Known rows, with every step that occurs
J/U/N/A: [ 18  75  -4  61  17  -2  14  17 -13 -16 -13  -6 -25 -33  -1 -13  16  35
  -2  18 -29  39  25  -2 -12 -19 -31 -37   9  27  19  43]
K/M: [ -8 -24  23 -40 -11   1   9  42  12  -1 -25  19 -31  10  -9   1   5 -13
  15   5  -3 -10  15 -46 -15   7  11 -15  17  11  -6  -5]
K/J/A/M/H: [ 18 -14  12  -3 -14 -35  12   6  14  21 -48  -2 -11  -3 -29 -28  31 -19
  -2 -28   5  11  -2 -26   2  12  -2  29  23 -30 -44  -8]
K/J/U/N: [ 24  14  -6  23  14   3  17   9 -13  24 -29  27 -29 -50 -19 -46 -18  49
 -22  29  -9  42  20  10  -2 -10 -50 -75  15  30  17  14]
P/F/K/M: [-11 -31  42 -50 -22  21   3  41  -1  -7   0  26 -47   4 -23  -6  -3   8
  39  19  -6   5  27 -39 -14  19  21 -38   7   7  15 -31]
H/J/P/F/K: [ -9   1  30  -1 -23  18 -11 -13 -14 -16  38  -7  15 -14  -8 -12  -4  27
  19  14  -1  49  12  -1 -13  40  13 -31 -19  10  41 -35]
N/A/M/P/F/K: [ 13   2  31   5 -32  20  -4  16 -19 -23  50  -1 -25 -14 -28   1   3   6
  40  18  -4   9  14  -2   8  23 -11 -38  -4 -14  39 -24]
A/M/P: [ 30  -6   7   6 -42 -12   8  32   4 -16  29  -9   2 -23 -15   6   9 -66
   6  -7  22 -35  -7 -19  24  20 -47 -19  13 -22  15  12]
N/A/M: [ 16  25  12  43  -7 -14   1  36  -2 -21  -5 -49  21  -3  12  -1   7  -8
  13 -11  -1 -22   7 -39  -7  -8 -31   1  23 -32 -28  39]
P/F/K: [ -4 -13  28 -11 -17  27  -8  -3 -20  -9  36  12 -23  -7 -23  -8 -12  34
  33  21  -5  23  16  10   3  19  14 -34 -13  -5  29 -37]
F/K/J: [ 38 -29  15 -36  19  -3  -5  14 -10  42   8   1 -17  41 -19 -25  -7  44
  13  32 -16  27 -13  24 -23  18 -16 -16   8   5  27 -42]
H/J/P: [ -8  26   7  23 -14 -21  -6 -20  13 -16   8 -35  77 -12  32  -9  17 -14
 -28 -14  13  53  -9 -23 -30  44  -4   4 -11  34  23   7]
N/A/M/H/J: [  7  37  13  42   2 -22  31 -11  10  -2  -1 -54  15 -21  21 -11  44  11
  -5  -1  -1  48  -7 -47 -25  19  -6  28   4  18 -17  30]
K/J/U/M/H: [ 16  10   3   1  16 -23  20   8  21   8 -52  59 -42 -21 -49 -35  34   2
  -9  -5 -11  54   6 -19  -5  18 -23  38  11   6  12  -4]
H/J/U/N/A/M: [ 16  45   6  67  -3 -12  16  31  -6 -22  -7 -54  18 -39  17 -21   2  17
   1   2   0  10  18 -42  -9  -3 -51 -34  19 -10 -19  59]
J/P/M: [  3  43  20  19 -30 -27 -35  26 -29 -26   0   7  71   0  10 -23  -4 -17
 -37 -17  26  51   6 -26 -21  23   8   2 -30  25 -19  -9]
K/F/P/M/A: [-22  42   0  27  13 -10 -14  -2 -12 -50  20   9 -10  11 -18 -12  -9 -13
 -35   4  33  57   4  -6 -37   3  -6 -45 -21  13  -3   8]
F/K/J/A/M/P: [ 29 -26   6 -13 -43 -14   5  25   4  -3  24 -19  -4  -1 -31 -10   9 -58
  12  -6  22 -29  -3   1  24  40 -45 -17   8 -32  19  -6]
J/A/M/P: [ 15 -16  -2   1 -50 -16   8  20   7 -18  17 -20   3 -15 -23   1  13 -74
   4 -20  32 -40   2 -10  34  28 -40 -10   9 -34   8  11]
A/M: [ 10 -14   9  18 -18  -9   0  25   1 -11  -7 -32  27 -12   7  -9 -13 -14
   5 -15  17 -31   2 -34   5   3 -28 -11  17 -38 -34  22]
N/A/M/H/J/P: [  6  46  18  41 -18 -35   1  -9  18 -19  -9 -40  71 -21  24 -12  41 -22
 -24 -22   3  63  -9 -44 -38  42  -3  19   1  28   7  17]
F/K: [  8   7  18 -15 -13   7  -5   9  -2  -4  35  -1 -11   6  -1 -11  -7  27
  17  21 -24  19   4  18 -13  34  15 -15 -28  -1  27 -21]
K/F: [  4 -20  12 -11   8  -9   4  -6   8   3  41  -5 -33   0  -9  13 -13  40
  -7  19 -41  14  -3  12   3 -11 -13 -15 -23   6  29  -5]
K/J/A/M/P: [ 26 -29   0  -7 -39 -18   5  22   5  -2  12 -19  -1  -3 -30  -5  12 -65
   6 -13  31 -34  -4  -7  30  28 -49 -12  19 -31   9   1]
P/F/K/M/H: [  8  -6  44 -35 -21  -6  16  26  12  11 -28  49 -62 -12 -38 -12  36  -5
  22   3 -19  38  11 -42 -15  16  35   1  13  15  -4 -34]
K/F/P/M/H/J: [  0  34  20  23   3 -16  22 -17   1 -10  29 -27   7 -25  21 -17  28  25
 -26  32  -5  80  -8 -30 -27  17   8  17 -26  48 -11   6]
P/M/H: [ 20  37  23  10 -14 -28  -1  18 -11   7 -25  34  -8 -13 -18 -22  33 -10
 -20 -10   0  56  -2 -27 -11   2  25  31 -13  20 -35 -16]
A/M/H/J/U: [ 26  34 -18  39 -10   4  24  -6   5 -12 -15 -14  -4 -29  -4 -25  11   8
  13  14  13  45   4 -41  -8  18 -24 -33  14   6   7  52]
M/H/J: [ -1  24   6  21   5 -16  31 -27  12  10   2 -31   3 -20  15 -10  40  14
 -12   4   0  58 -11 -27 -22  21   8  29  -8  34  -3  10]
H/J: [-13  13  -4  20   9  -1  22 -26   2  -2  21 -52  24 -11  31  -4  13  23
  -8  12  11  36  -4 -17 -16  21  -5   7 -13  29   6  19]
U/N/A/M: [ 11  33  16  54  -4 -16   9  38  -7 -15 -10 -43  17 -34  14 -14   2  11
  -4  -7  -5  -8  16 -34  -5 -10 -42 -19  19 -19 -27  41]

Rows
[-12 -35  11  13 -38  17   8 -15 -19 -20  19 -15  -7 -36 -36   4   7 -34
  25 -10  51  -8  18 -25  40   4 -29 -30  23 -21   9 -10] -> H/J/A/M/P/F
[ -7 -45 -19 -30   7 -14  -2 -20  -2  25 -34 -20  -4  40 -28 -24   6   1
  -2 -14  17   3   7  29   9  16  -5  17   9 -22 -14 -23] -> K/J/A
[ 21 -10  28 -42 -43   1  11  47  10 -10  33  25 -46  -4 -28   7  18 -55
  22  17  -1 -14   3 -18   4  40 -14 -30   0  12  48 -19] -> F/K/M/P
[ 30  52 -18  52  -4   3  23  -1   3 -17 -15 -24  -7 -26  -1 -21  20  11
  16  16   4  49   8 -43 -14  10 -25 -28  18   9  11  60] -> N/A/M/H/J/U
[ 21   7  23  14 -18 -27  14  16  15   9 -31   7  -9 -25 -18 -16  29 -20
  -1 -21  -3  12  -5 -39  -3   4   2  21  20 -19 -37   5] -> A/M/H
[ 25  36 -20  34  -3   8  24 -16   5  -9 -13  -5 -13 -26  -7 -22  15  12
  11  21   7  54   3 -29  -9  16 -14 -30   8  18  21  45] -> M/H/J/U
[ -2  34  18  12 -10   6 -22  26 -25 -42  26  12  26  -6  19 -26 -14  -9
 -24  44  21  35   9 -15 -17  -3   8 -10 -24  24 -37  -3] -> F/P/M
[ 29  67   3  47  22  -3  11  23 -16  -2  -8  -6 -32 -22  -7 -23  13  52
   4  30 -37  51  20   8 -21 -10 -35 -43   9  28  31  26] -> F/K/J/U/N/A
[ 36 -44  22 -35   7  11  -4   8 -19  37  18  13 -30  26 -41 -18  -5  28
  25  34   0  24  -8  18  -6  14 -25 -34  19   3  41 -53] -> M/P/F/K/J
[ 10  12 -13  11 -16  -7  21  14  14 -32  23  24 -21 -36 -33  -8  21 -45
  -4   7  19  14   8  -8  22  41 -63   3  -7  11  63  19] -> H/J/U/M/P
[ 28  34  22  31 -10 -29  14  22  12   1 -32  -5 -14 -17 -14  -8  43 -16
   5 -21 -16  19  -3 -42 -11  -4  -2  27  25 -14 -33  16] -> N/A/M/H
[-45  21 -16  22  32 -22   5 -11  13 -37 -23  24 -16   3 -42 -12   8 -17
 -31 -42  32  37  11  -4 -20  25 -31   5  -7  -9  23  10] -> U/M/A
[  0  41  14  27   1 -12  20 -14  -2 -11  15 -25  17 -25  25 -23  33  11
 -24  26  10  73  -6 -33 -29  19  11  24 -19  46 -22   9] -> F/P/M/H/J
[ 33  46  18  45 -10 -27  20  25   8   0 -42   7 -21 -42 -19 -24  34  -3
  -1 -10 -17  31   8 -42  -8  -6 -17  -2  26  -7 -26  29] -> J/U/N/A/M/H
[ 26 -46  21 -37  13   6  -3  12 -15  28  14  23 -31  18 -47 -25  -4  32
  18  30   1  31  -1  17  -3  21 -37 -14  13   2  46 -54] -> U/M/P/F/K/J
[ 15  41  27   9 -13 -17  -3  16  -3 -13 -10  38 -10 -21  -9 -28  27 -17
 -22  22   1  55  -1 -24 -17   1  25  20 -10  27 -39 -15] -> F/P/M/H
[  2  19  11  30  -4 -20  31 -14  11   5  -1 -47  19 -27  18 -15  35   9
  -9  -3   7  43  -9 -44 -20  24  -6  22   1  16 -19  21] -> A/M/H/J
[ 23  39  26  37  -8 -33  20  24  11   5 -36   0 -18 -39 -14 -19  39  -5
  -8 -17 -20  27   3 -39 -10  -5  -8  14  21  -4 -32  15] -> U/N/A/M/H
[ -3   4  34   0 -25  10  -6 -16 -10 -12  30   5   5 -19 -15 -15   9  23
  18  11  -5  58   9  -7 -15  42  18 -20 -18  15  35 -38] -> M/H/J/P/F/K
[-18 -30  15   2 -17  17   3  -4 -14 -24  15  40 -29 -38 -54   5   8 -25
  16  -2  33   3  21 -11  39   2 -36  -9  14  -5  38 -26] -> U/M/P/F
[-10  30  13  21  -9 -35   4 -18  24 -17 -12 -11  63 -27  13 -19  38 -17
 -37 -23   4  71  -6 -34 -33  53  -5  34 -14  37  23   0] -> U/M/H/J/P
[  3 -33  19  11 -35  20   0   4 -20 -17  19  10 -15 -35 -42  10  -1 -36
  29  -5  41 -17  14 -27  39  -9 -32 -39  31 -23  13 -14] -> A/M/P/F
[ -6 -38  25 -19 -31  25   5  11 -16 -12  10  36 -44 -25 -49  16   7 -36
  34   6  31  -7  18 -32  28  -7 -13 -42  31   2  27 -28] -> K/M/P/F
[ 31  25  12  32 -32 -16  14  39   0 -18  26 -17  -7 -39 -13   3  22 -51
  -1  -3   6 -22   1 -20  17  10 -57 -27  15  -8  20  23] -> U/N/A/M/P
[  1  25  26   6  -7   3 -21  22 -21 -41  45   8   9  -7  15 -21 -24  11
 -27  52   2  42   8  -8 -15  -9   2 -18 -35  28 -24  -5] -> K/F/P/M
[-36  36 -32  38  31 -14  14 -19  12 -43 -23  14 -16  -5 -38 -20   7  -9
 -23 -30  38  57  17 -15 -25  33 -42 -16  -5  -2  37  34] -> H/J/U/M/A
[  8  54  -1  48  -1  -7  26   4 -17   1 -17  14 -12 -77  -2 -48  -2  44
 -34  22  -1  75  25 -14  -6   5 -30 -58 -12  48   3  31] -> P/M/H/J/U/N
[-30   9  15 -11  -4  -5  -5   8   7 -31 -15  23 -27  19 -43  -5   6 -25
   3 -30  29  40  16 -32 -40  32   7 -59   8   2  28 -11] -> J/P/F/K/M/A
[ 29 -45  20 -33  16  11  -7   3 -21  38   8   8 -24  30 -34 -22 -12  47
  26  33  -4  31  -3  16 -13   6 -17 -29  19   2  27 -52] -> P/F/K/J
[ 11 -12  -3   8 -46 -17  15  11   8 -18  25 -36  10 -20 -12  -1  17 -67
   1 -16  34 -27   0 -14  28  37 -42  -7   4 -24   9  16] -> H/J/A/M/P
[  4  65   8  53  20 -12  12  17 -12  -8  -7 -16 -16 -29   8  -6  24  34
 -12   9 -35  33  19   1 -12 -19 -21 -12   3  28   9  25] -> U/N/A
